What can hang from each mark:
lumelim: lofatiz nebav sanab
dutefez: gera lumelim
sanab: lumelim
gera: dutefez lofatiz nebav rore
rore: gera lumelim
lofatiz: gera

Each row was made from one small tree. The marks that hang from a mark follow it in brackets, in alphabetical order. Every link used is in the known rows. Write each row's tree.
Known rows:
lumelim{lofatiz{gera} nebav sanab}: [-0.33  0.40  3.24  3.11  1.37  3.46  3.23  0.70  0.36 -1.18  1.73  1.15
  1.85 -4.29 -2.23 -2.31  1.27 -1.19  1.41 -1.37]
gera{dutefez lofatiz rore{lumelim}}: [ 3.29 -1.36  2.43  4.28  0.63  4.80  0.53  0.66 -1.29 -1.48  0.56  1.90
 -0.12  2.88 -3.45  2.75 -0.11  0.15  4.39  5.30]
dutefez{gera}: [-0.06 -0.19 -0.35  0.57  0.03  0.43 -1.26  1.21 -0.29 -0.82  0.11  1.71
 -0.40  0.51  0.36 -0.32  0.64  1.59  1.38  0.92]
sanab{lumelim{lofatiz{gera{rore}} nebav}}: [ 4.22 -1.20  0.37  4.67  2.26  1.49  2.19  1.81 -0.48 -2.17  3.35  0.78
 -0.31 -0.68 -1.26 -1.93 -1.29  0.13  1.63  0.66]
dutefez{gera lumelim}: [-0.69 -0.06 -0.25  0.10  0.52  1.37 -1.39  3.24  2.16  0.10 -0.66  2.16
 -0.58  0.56 -0.22  1.06  0.21  1.74  2.88  2.12]
gera{dutefez lofatiz rore{lumelim{nebav}}}: [ 4.05 -0.98  2.57  6.26  1.56  5.52  1.30 -0.48 -1.89 -0.60  1.34  2.42
  0.55  1.11 -2.79  2.28 -1.05 -1.31  3.55  2.91]
dutefez{gera{lofatiz} lumelim{nebav sanab}}: [-0.70  0.47  1.60  2.34  1.20  5.51  2.20  3.23  1.85  0.24 -0.14  3.62
 -0.20 -3.44 -1.76  0.69  0.89  0.09  4.08  0.08]
lumelim{lofatiz{gera} sanab}: [-1.06  0.05  3.06  1.06  0.40  2.77  2.23  1.83  0.90 -2.16  1.00  0.83
  1.21 -2.45 -2.80 -2.06  2.24  0.03  2.14  1.00]
dutefez{gera{rore}}: [ 2.04 -0.29 -0.90  1.84 -0.30  1.25 -1.90  2.43 -1.09 -3.01  0.48  2.34
 -0.84  1.62  0.51 -0.73 -0.41  2.83  2.56  1.70]
dutefez{lumelim{nebav sanab}}: [-1.28  0.72  0.87  1.34  1.56  3.73  2.11  2.66  1.79  0.66 -0.32  0.31
  0.25 -3.66 -0.99  0.08  0.22 -1.24  1.14 -2.00]
lumelim{sanab}: [-1.48  0.21  0.62 -0.18 -0.02  1.92  1.29  1.67  0.08 -1.35 -0.36 -0.35
 -0.41 -1.89 -0.90 -0.84  1.69  0.07  0.49 -0.86]
sanab{lumelim}: [ 1.00 -1.41 -1.57  0.36  1.15 -0.79  1.12  1.48  0.01 -0.25  0.84 -1.54
 -2.16  0.65 -0.01 -0.30  0.29  0.44 -0.27  0.28]
lofatiz{gera{dutefez rore}}: [ 2.85 -2.02  1.20  2.77  0.39  2.47  0.14  0.72 -2.08 -2.07  2.00  1.87
  0.56  1.54 -2.48 -0.28  0.44  0.69  3.67  3.60]
rore{gera lumelim}: [-0.77 -0.11  0.85  0.81  0.70  2.73 -1.80  1.32  1.44 -1.09 -0.55  0.93
  0.14  0.37 -0.12  2.58 -0.13 -0.77  0.62  1.53]
lumelim{lofatiz}: [ 0.83  1.19  1.25  1.53  0.41  0.23  0.31  0.73  0.80 -0.73  0.84  0.43
 -0.06 -0.15 -1.04 -1.04  0.02  0.91  0.83  0.93]
lofatiz{gera}: [-0.40 -1.54  1.12 -0.24 -0.14  0.54  0.63 -0.67  0.11 -0.15  0.61  0.75
  1.76 -0.38 -0.87  0.07  0.49 -0.85  0.86  0.87]
lumelim{lofatiz{gera} nebav}: [ 1.13  0.25  2.68  3.25  1.24  1.49  1.88 -0.89  0.19  0.07  2.12  1.71
  2.30 -2.45 -1.20 -1.34 -0.43 -1.46  0.86 -0.43]
lofatiz{gera{nebav rore}}: [ 0.33 -1.01  2.49  1.49 -0.61  0.22 -0.05 -0.82 -0.33 -0.17  1.78  0.37
  1.69  0.22  0.45 -0.75 -1.31 -0.81  0.77  2.26]
rore{gera{lofatiz}}: [ 0.67  0.14  0.76  0.36  0.03  2.61 -0.17  0.77  1.13 -0.80  0.55  2.99
 -0.61 -0.99 -0.83  1.64 -0.15  0.36  2.35  1.24]
gera{dutefez lofatiz nebav}: [ 0.62  0.03  4.00  2.96  0.29  1.34  1.44 -1.72 -0.73  2.66  1.90  0.88
 -0.29  0.10 -1.85  0.50  0.45 -1.08  2.33  3.29]
lumelim{lofatiz sanab}: [-0.63  1.45  1.94  1.42  0.30  2.13  1.63  2.39  0.87 -1.82  0.47  0.04
 -0.51 -2.14 -2.10 -2.14  1.71  0.98  1.46  0.06]
dutefez{gera{lofatiz nebav} lumelim{sanab}}: [-2.78  0.82  3.53  0.84 -0.12  3.60  1.12  2.90  2.84  1.50 -0.25  2.12
 -0.58 -2.14 -1.21  0.61  1.30  0.37  3.86  2.73]
gera{dutefez{lumelim{sanab}} lofatiz}: [-0.13 -0.34  2.61  1.67  0.97  5.69  2.67  3.14  1.34  0.39 -0.08  1.82
 -1.30 -1.17 -4.64  1.29  2.23  0.24  5.20  3.33]
sanab{lumelim{lofatiz nebav}}: [ 2.60  0.23 -0.24  3.97  2.70  0.21  2.15  1.31  0.25  0.19  2.36 -0.70
 -1.62 -1.34 -0.33 -1.76 -0.55 -0.22 -0.28 -1.19]

Which tree is each row?
[-1.47  1.88  4.67  3.52  1.45  3.32  1.53  3.29  2.02  1.40  1.53  0.06
 -0.94 -1.74 -2.95 -1.32  1.78  0.34  3.53  3.57] => gera{dutefez{lumelim{lofatiz sanab}} nebav}
[ 1.55  0.29  2.34  2.74 -0.74  1.42 -0.59  0.43 -0.52 -0.60  1.32  2.76
 -0.43  0.88  0.38 -0.06 -1.03  1.22  3.08  3.21] => dutefez{gera{lofatiz nebav rore}}
[ 1.22 -0.97  2.66  3.07  1.23  5.30 -0.34  1.01  0.31 -0.55  0.65  2.88
 -0.59  0.92 -3.05  3.72  0.81 -0.44  3.93  4.46] => rore{gera{dutefez lofatiz} lumelim}
[-0.18 -0.38  1.16  1.76  0.17  4.26  0.25  2.75 -0.08 -3.25 -0.92 -0.42
  0.00  0.40 -1.36  0.70  0.58  0.10  1.56  1.52] => gera{rore{lumelim{sanab}}}
[ 0.19  1.83  2.16  3.51  1.40  2.85  2.49  1.30  0.17 -0.99  1.45  0.56
  0.29 -3.99 -1.40 -2.33  0.73 -0.41  0.43 -2.29] => lumelim{lofatiz nebav sanab}
[-0.50 -0.67  6.14  4.66  1.34  2.35  0.67 -1.32  0.46  1.44  2.17  0.18
  2.03  0.77 -2.75  0.28  0.98 -2.06  2.18  5.54] => rore{lumelim{lofatiz{gera{dutefez nebav}}}}
[-1.37  0.40  1.57  2.58  1.94  5.38  0.26  2.04  0.89 -1.52  0.04  0.86
  0.36 -3.53 -0.29  1.35  0.40 -1.96  0.46 -1.71] => rore{gera lumelim{nebav sanab}}
[ 2.03 -0.45  1.55  2.30  0.84  3.81  0.02  1.10 -0.46 -0.65  1.71  3.43
 -1.39 -0.28 -2.61  1.71  0.88  0.74  4.18  2.95] => rore{gera{dutefez lofatiz}}
[-1.66  0.75  4.30  1.37  0.73  0.72  0.75  0.62  3.58  2.24  1.30  0.60
  1.89 -0.99 -1.23 -0.16 -0.44 -1.02  1.98  3.57] => dutefez{lumelim{lofatiz{gera{nebav}}}}
[ 2.04  0.06  1.99  3.79  0.36  0.84 -0.62  0.07 -1.95  0.23  2.33  0.06
 -0.78  1.42 -0.32 -0.82 -0.85  0.33  1.75  3.04] => gera{dutefez nebav rore}
[-1.43  0.48  4.71  2.28  0.77  4.50  2.68  1.87  1.63  2.40  0.59  0.72
 -0.82 -1.67 -3.37  0.96  1.61 -0.81  4.15  3.64] => gera{dutefez{lumelim{sanab}} lofatiz nebav}
[-0.31 -1.35  3.80  2.25  0.59  0.64  0.70 -1.84 -0.99  1.97  2.48  0.31
  1.26 -0.21 -1.22 -0.56  0.88 -1.70  1.47  3.06] => lofatiz{gera{dutefez nebav}}
[ 1.50  0.45  2.63  2.18 -0.96  1.18  0.70 -0.89 -0.20  0.43  1.19  0.98
  0.01  0.55 -0.11  0.29 -1.72 -0.30  1.62  2.35] => gera{lofatiz nebav rore}
[ 1.53  1.18  2.75  5.34  1.62  5.27  1.37  2.37 -0.01 -3.01  0.68  0.44
  0.70 -1.64 -1.71 -0.73 -0.45 -0.51  1.64  0.07] => gera{rore{lumelim{lofatiz nebav sanab}}}
[ 1.41 -0.54  3.07  4.48  0.70  2.36 -0.95 -0.12 -1.28  0.22  1.30 -0.34
  0.06  2.62 -0.70  1.14 -0.65 -0.78  1.74  4.53] => gera{dutefez nebav rore{lumelim}}
[-0.71  0.28  4.34  2.84 -0.48  4.49  1.61  0.56  0.51 -0.72 -0.18 -0.03
  0.46 -0.32 -1.62  1.30 -0.17 -1.33  2.11  3.02] => gera{lofatiz nebav rore{lumelim{sanab}}}
[ 2.19 -1.17  0.98  3.59  2.64  0.62  2.88  0.57  0.33 -0.25  3.04  0.17
  0.23 -1.82 -1.28 -1.70 -0.16 -0.98  0.50 -0.30] => sanab{lumelim{lofatiz{gera} nebav}}
[ 1.39 -0.56  1.99  1.80  0.97  3.51  1.40  1.62  1.13  1.66  0.30  2.19
 -0.70  0.76 -3.67  2.32  0.71  0.32  4.73  4.11] => gera{dutefez{lumelim} lofatiz}
[ 0.01  1.09  4.69  5.07  1.90  2.99 -1.46  0.93  1.12  0.52  2.24  0.90
 -0.28  0.26 -1.40  1.08  0.32 -0.50  2.22  4.68] => rore{gera{dutefez nebav} lumelim{lofatiz}}
[-2.12  0.87  3.07  1.92  1.41  4.23 -0.25  4.11  2.13  0.81  1.22  1.00
 -1.69 -2.39 -1.47  0.41  1.49 -0.06  3.31  2.70] => rore{gera{dutefez{lumelim{sanab}} nebav}}
[-2.66 -0.81  4.45  1.55  1.03  3.59  1.83  1.95  1.53  1.72  1.23  0.21
  0.78 -2.00 -2.88 -0.13  2.17 -1.40  3.37  3.53] => lofatiz{gera{dutefez{lumelim{sanab}} nebav}}
[-1.19 -0.99  3.82  1.83  1.02  1.58  0.45  0.14  1.41  3.14  1.56  0.59
  1.24 -0.01 -1.80  0.90  0.45 -1.47  2.89  4.33] => lofatiz{gera{dutefez{lumelim} nebav}}
[-0.07 -0.67  3.37  2.92  1.22  7.29  1.03  2.72  0.34 -1.83  0.26  2.34
 -1.13 -0.98 -4.10  2.62  2.51 -0.48  4.38  3.58] => rore{gera{dutefez lofatiz} lumelim{sanab}}
[ 4.51 -0.61  2.66  6.36  1.88  3.48  1.23  0.61 -2.04 -1.96  3.79  2.73
  1.14 -0.44 -2.79 -1.74 -0.53  0.04  3.71  2.16] => lumelim{lofatiz{gera{dutefez rore}} nebav}
[-0.60  0.18  2.83  2.98  1.51  6.73  1.64  1.35  1.15 -1.13  0.12  2.44
  0.46 -3.64 -1.73  2.31  0.40 -2.28  1.81 -0.50] => rore{gera{lofatiz} lumelim{nebav sanab}}
[-1.39  0.97  3.08  2.21  0.89  3.76  1.23  2.27  1.51 -1.86 -0.60 -0.62
  0.39 -0.97 -2.54  0.00  1.63 -0.29  1.31  1.71] => rore{lumelim{lofatiz sanab}}
[-2.54  0.65  4.93  1.82  0.22  1.60  2.17  0.40  1.29 -0.07  1.81 -0.18
  1.54 -3.16 -1.57 -2.49  1.64 -1.08  1.11  1.50] => lumelim{lofatiz{gera{nebav}} sanab}
[ 4.03 -0.78  1.29  3.50  0.14  3.36  0.80  0.75 -1.99 -1.50  1.52  2.44
 -1.04  1.84 -3.02  0.68 -0.10  1.28  4.40  3.78] => gera{dutefez lofatiz rore}
[-1.04  0.67  3.38  2.65  1.83  4.53  3.01  2.73  2.66 -0.03  1.06  1.65
  1.76 -4.09 -2.78 -0.84  0.85 -1.16  2.80  0.01] => dutefez{lumelim{lofatiz{gera} nebav sanab}}
[-0.56  0.95  2.83  1.05 -0.11  1.45 -0.17 -0.49  1.37  1.25  1.25  1.90
 -0.44 -1.44  0.40  1.19 -0.76 -0.96  1.18  1.63] => rore{gera{lofatiz nebav}}
[ 2.72 -0.10  3.28  4.13 -0.18  2.19  0.81 -0.53 -1.67  0.53  2.29  1.55
 -0.71  1.29 -1.81  0.18 -0.83  0.11  3.35  4.18] => gera{dutefez lofatiz nebav rore}
